Each row was made from one walk, in order. Every step used is in the known rows, and no mark comes twice. Write each row's walk.
Known rows
W > G > Y > D: [-31 -14   5  -1   4  -1  26   4  -7  -2   5  12   5  19  14   6 -21   1
   8  -2  -3  -1  -6  20   3   6   8   5   4 -16   2   0 -16  -4  11  -8
 -17  -9  -1   4  -3  16  -5  -2  -5  -8  -1 -18  -8   1  15  -2   0]
G > W > D > P: [ 14  15  -6 -10 -16  -4 -13  -5   9  -9   5  -2 -10 -29 -13 -12   4 -17
   5   2   0  -2 -15  14  10  -2   0  -6  -7  15   6  -1   5   0   1  -3
   9 -13  -7 -12  -6   3   4   8  -1   1  -2   6  10 -10 -17   7   7]
G > Y > D: [-38 -17   1  -3   3   1  30   6  -8   0   9  16   3  19  11   3 -13   5
  -1  -3  -5   1  -6  23   9   2  15   1   7 -25   7   0 -13  -5   5 -13
 -21 -15   5   3   3  18 -12  -1  -3  -8  -3 -23 -11   1  16   0  -1]
Y > D > W > G: [ 14   5   4   1  19 -11   4   0   0   5 -13 -12 -10  -2   3 -10 -13 -17
  12   0  -9   0  -1  -1 -12   6   1   4  -6   0  -4  -6  -3  -6  16   5
  -1  19 -10  -4 -17  -1  15  -3   6   6  13  -1   1 -13   0   0  -7]
W > D: [  0  23  -4  -8 -34   5 -15  -7   1   4   7 -26   6 -19 -18  -2 -17 -15
  22  -4   6  -5  -4  19   3  12  -7 -17   4  -3   1   1   7   3  -9  11
  -8  -5  -8   3   1  -9   8  -9  15 -14  -1   1  10   8   0  -2   6]
N > D > W > G: [ 24  14   2  -5  14  -6 -10  -5   2   6  -7 -19 -12 -11  -9  -7  -7 -11
  12  -2  -7   3   1  -9 -15   8 -12  -1   2   8  -4 -10  -5  -4   2  11
   3  21  -9 -13 -11 -10  21   4  13   6  10  14   3 -14  -1   3 -10]
T > G > Y > D > P: [-13 -15 -10  -4  12  -1  18  -1  -1  -8  -4  14   4  -1   8  -5   6   0
  -5   3  -4   5 -17  14  10 -10  16  -3  -3  -7   5   1  -4  -4  15 -19
   3 -18   7 -15  -5  19  -7  19  -6   5   4  -9  -5 -19   1  12   5]
P > D: [  0   2 -12   1 -14  -1 -15  -4  10  -2  -6  -7  22   4 -13  -5  -7  -1
   6   1   1   3   0  11  -1   1  20  -9   1  -7  -7  -2  -2  -1 -14   6
  -4  11  10  16  -8   9 -11  -6  -1  -8  -7 -10  -1   6   8  -6  -2]
W > G > Y: [-19  -2  11   9   0   0  19 -12 -15   2  -1  -2  -2   4   4   5 -15  -3
   6  -3  -3   2  -4  20  -2   3 -17   6   2   4   0  -1 -15   2  11   3
   3 -16  -2   5   6  -7  -7 -11  -2 -14  -5   3   0  -3  14  -6   1]
N > D: [  2  13  -9 -17  -4   8 -13   0  10   2  15 -12   3  -3 -17  -5  -1  16
   2 -10  -6   6   1  -5  -4   9  -1 -13  27  -8   5  -8  -9  -1 -37   5
 -14   7   7 -19  12  -1   6  15  23  -5   3  10   0  -5   5   4  -2]
N > G > Y: [-21  -3   8   3  -1   8  18  -1 -18  -1  -1   7  -5  15   1  17   1   2
  -8  -1   1   1   2  12   2  -7 -11  -6  11   4   4  -4  -7   1  -3  -4
  -4 -28   7   5  13 -11  -3   1   2 -10 -11   8   0  -2   5  -8   1]
Y > G > W > D: [ -8  20  10 -10 -31   2  -8   3  -5  -4  13 -13   5 -24  -3  -5 -22 -12
  23   3  10 -14  -9   5   3  14 -15   0  -5   6  -4   5   0   1   6   4
  -8  -1 -16   0 -14  -1   8 -16  -3 -19  -2  -1   0   3  -4  -3   6]
W > D > N > G > P: [  4   4   2  -1  -9   8  -7   7   1   1  11   4  -1   0   9  17  12  13
  -8   2  13  -7  13 -17  -2   2 -13   5   3  11   0   5   9   8  -6   2
   4  -5  -3  -2  19 -11   6   3   1   6   6  10   9  18 -11   2  10]
T > D: [  5  -7  -5   3   5  -4   0  -5  -1  -9  -1 -19   8   0  -9  -2 -14   3
   6 -12  -6   0 -18 -16  16  -2  -1  -8   1 -27  -5   9   1   0  -8   6
  -8   8   1   1  -8  -4  -9   7  14  -9   3 -18  -4   7  -2   6  -3]
G > P: [ -9  -2  -4   6   9  -4   9   5   6  -3  15   2  -3  -1  14  -9   1  15
 -16   1   7  -5   4 -10   1   2   1  16   3   0   0   4 -12   3  -6   1
   1   1   0  -3  27  -4  -9  -4   6  -6  13  -3  10  13   7   3   7]
P > D > W > G: [ 24   8   1   4  10 -10 -12  -8   3   4 -17 -16  -2  -8  -6  -9 -10 -19
  13   4  -4   2   2  -1 -14   4  -3   1 -10   9  -9  -7  -2  -3  12  11
   7  24  -8   4 -22  -3  14  -7   2   5   5   4   2  -9  -1  -4 -10]
P > D > N > G: [ 17   9   1   0 -16   8 -14   3   1   5 -13  -4  14  15 -13  17  17   3
   9  -5  -4   2  14 -10  -6  -5   2 -17  10   1  -3   1  22   3 -17   5
   3   4   8   7   0 -10   7   4   0   6  -4  11   3   2 -16 -10   4]
P > D > W > G > Y: [-12 -10   8   8   7  -1  11 -13 -15   3  -7   4  -7   1   4   4 -10 -11
   1   3   0   5  -4  17  -2  -2 -12   4 -10   8   1  -4 -10  -1  20  -1
   5 -11  -2   8  -9  -1  -5  -8  -9  -3 -11   0  -9  -4  15  -3  -7]
G > W: [ -8  11  16   6   3 -12  15  13   0  -7  11   0 -12  -9   0 -17 -10   3
  -4   0 -10  -8  -8  -3   6   3  -1  13   4  -3   1   3 -13  -4  -5   0
  -6  10  -9   6   2  -2 -12 -15  -3 -13  -1  -2   4  -6   1  -5  -3]

Which walk is each row?
[  8   5   5  -3  -7   6   1  10  -1   5 -10   0   7  21  -5  15  13   5
   9  -7  -8   0  12 -10  -4  -3   4 -14  15  -8   0   3  20  -1 -12   0
  -5   0   5  -1   5  -7  10   6   5   8   3   5   1  -2 -16  -7   4]  Y > D > N > G
[  9   0   1   0  19  -3  -4   3   6   1  12   1 -13 -10  15  -3  -1   8
 -11   4  10  -2   5 -19  -9   8 -14  18  -3  14  -2  -4 -12   1   5   4
   5  13  -8 -11   8  -3   9   4   4   8  14   9   6   6   2   9  -1]  N > D > W > G > P
[  8 -13 -10   0  17  -5  -8  -1   2   3  -9   8  -3  -4   6 -15   5  -9
 -12  10   6   1   1 -10  -2  -7  15   8 -21   2  -4  -4   4  -3  15  -7
   6   9   3  -4 -16  11   3  -3  -7  11   1  -8 -10  -5   5   7  -8]  Y > G > P > D > W
[  8   0   2   7  21  -8   3   2   4   1   5  -1 -13  -9  17  -7  -1   2
 -11   5   8  -4   4 -14  -6   4 -10  22  -9  14  -4   0 -10   1  13   3
   8  11  -9  -5   9  -6   5  -5   2   5  16   5   9   6   2   5   0]  D > W > G > P
[ -7 -11 -12  -9   8  -3  12   1   3  -9  -3  20  -5   7   3   0  10  -4
 -10   1  -4   3 -10  16   9 -11  18  -5   2   2   8  -5  -3  -5   4 -18
   1 -25   9 -14  -2  17  -1  22  -1   9   0  -5   0 -14  -8   6   5]  N > G > Y > D > P
[  3   0   2   3   2   5   1   8   2   1   8   7  -2   7  12  10  17  18
 -14  -1   7  -5  14 -21  -2  -2  -7   9   5   7   0   5   6   5  -7   0
   5  -2   1  -3  24 -11   2   3   1   6   9   8   8  13  -8   1   8]  D > N > G > P
[ -6 -11 -10  -6   9  -6  12  -4   4  -9  -3  16  -4   3   3  -6   2  -7
  -2   0  -6   5 -14  20   6  -6  15   0  -3   2   6  -4  -7  -3  12 -14
   4 -19   4 -14  -5  18  -3  16  -4   7   3  -7   0 -16  -4   7   7]  W > G > Y > D > P
[ -1  -1 -11   1  -8   4 -19   4  11  -8   2   8  16   5   3  11   1   7
  -9   9  18  -3   8  -6  -6  -1   9  -1  -1  10  -8  -1  -6   2 -12   1
  -4   8   9  15  -1  10  -3   4  -8   0  -5  -3   2  20   2  -3   1]  N > G > P > D
[ 16   3  -8 -13  20  -1  -6  -1   3   9  -1  -8 -21  -9 -14 -15   9  -5
  -9  -2 -11   7   1 -11  -1  -3   4 -10   6  -7   7 -11   3  -6  -9  -3
  -5   9   1 -21  -2  -4  11  11  18  13   2   7  -6 -18   3  10 -14]  N > D > W
[-16  -8  12   5  -5  10  17  -5 -19   6  -3   9  -3  17   0  20   9   5
  -3  -6  -4   4   5  10   4  -8 -14  -5   7   0   7   1   7   4   1  -4
   3 -27   7   4  13 -11  -6  -1  -3  -3 -13   9  -5  -2   1  -8   2]  D > N > G > Y
[ 10  -7   0   6 -15   4 -12  -9   6  10 -10  -6  21   9 -14  -5  12   2
  15 -11 -14   9   6   3   1  -1  13  -8  -1 -18  -1  10  24   5  -8   7
  10  10   8   6   0   0 -15 -15  -7   5  -9  -7  -8   0   0  -7   1]  P > D > N
[-32 -11  10  14   6  11  32  -5 -24   2  -5  -5  12  -1  11   3 -10  11
   1   1   4   2 -10   9   7  -3 -17  -1   2 -13  -3   9  -8   1  20  -5
   1 -13   2   5   5  -4 -14  -6  -3 -19  -2   0 -10  -7  24   0  -2]  T > G > Y
[ -5  -6 -12   5  -8   0 -15  -1  13  -6   6   6  16   2   4  -1  -4   9
  -7   6  14   0   3   0  -2   1  14   5  -5   1  -6   2  -8   2 -10   2
  -3  10   8  14   1  14 -12  -4  -8  -5  -4 -11  -1  19  10  -1   1]  G > P > D
[ 17  19   5  -5 -24  12 -15   2  -4   8  -8 -14   4   5 -16  18  12  -3
  16  -6  -2  -2  13  -7  -5   1 -10 -20  12   2   1   2  27   5 -14   9
   2  -3  -1   1   3 -19  16   2   8   4  -1  16   8   2 -20  -8   7]  W > D > N > G
[ 17  15 -16 -12 -17  -2 -16 -11  10  -5  -2 -10  -2 -24 -19 -11   7 -19
   8  -1  -1   2 -11  17   8  -3   5 -14  -3  11   4  -2   9   1  -4  -1
  10 -17   0 -15  -2   1   6  12  10   3   2   5  12 -11 -15   7  10]  W > D > P
[ 14  -7  -9  -1  18  -3 -11   2   3   3  -8   7 -11  -3   1  -6  11  -9
 -17  10   6   2   6 -11  -2  -9  12   0 -15   5  -1  -5   6  -4   6  -3
   2   9   2   3 -13   4   6   3  -3  16  -4  -1  -4   0   0   5 -12]  N > G > P > D > W
[ 11 -10 -11   1  18  -7  -9  -2   4   4  -6   6 -11  -6   1 -14   8  -9
 -16   9   3   3   2  -7   2  -7  15   3 -17  -1   0  -4   3  -3   9  -4
   3   9   1   3 -11   7   1  -2  -4  13  -2  -7  -7  -1   6   6 -11]  G > P > D > W
[  7 -13   0   7 -12   5 -12  -5   7   8  -1   2  18   9  -3  -1  13  11
   6  -6  -5   6   8  -3   1   0   9   2  -6 -13   1  12  20   8  -3   4
  12   9   7   4   6   3 -16 -13 -13   8  -7  -9  -7   9   1  -3   2]  G > P > D > N
[ -1   9  22   1  -1  -3  11  20  -2  -3   6  11  -8   5   3   4   4   6
  -1  -1  -9  -8   3 -13   2   1  -3   6   6  -2   3   4   4  -3  -4  -4
  -8   9  -8   6  -4  -2  -1  -5 -12   0  -4   3  -2  -4 -14  -6  -1]  Y > D > N > G > W
[  4  -7   2   3   4   6   0   8   2  -2   8   6  -1   7  13  16  13  18
 -13  -2   9  -4   8 -29   2  -3 -11   8   1   1  -2   7   7   6  -5   1
   4   0   1  -2  16  -9   0   8   0   8   7   4   5  18 -10   4   6]  T > D > N > G > P
[-12  -7  12   8  11  -2  19 -11 -17   5  -6   0 -14   1   5   1 -10 -10
  -1   0  -4   5  -3  15  -1  -1 -17   7  -6   5   3  -5 -10  -1  21  -1
   5 -14  -5   1  -2  -8  -2 -10  -2  -5  -6   3  -4  -9  13  -3  -5]  D > W > G > Y
[  1  -2  -8   5  -7  -1 -20  -2  12  -7   3   1  18  -2   7   3 -10   3
   1   8  15  -2   4   0  -8   6   7   8  -8  10 -11   0 -12   3  -3   6
   2  17   3  15  -5  12  -4  -5 -10  -4   0  -5   2  19   8  -2   1]  W > G > P > D
[  6  11  19   2  -6  -1  -1  15   0  -5   4   8  -5   1  -2   5   6   4
  -1   0  -5  -7   3 -14  -1  -1  -5   3   2   5   0   3   5  -1  -7   0
  -2  11  -6  12  -7  -4  -2  -7 -14  -2  -9   7  -1   0 -13  -9  -4]  P > D > N > G > W
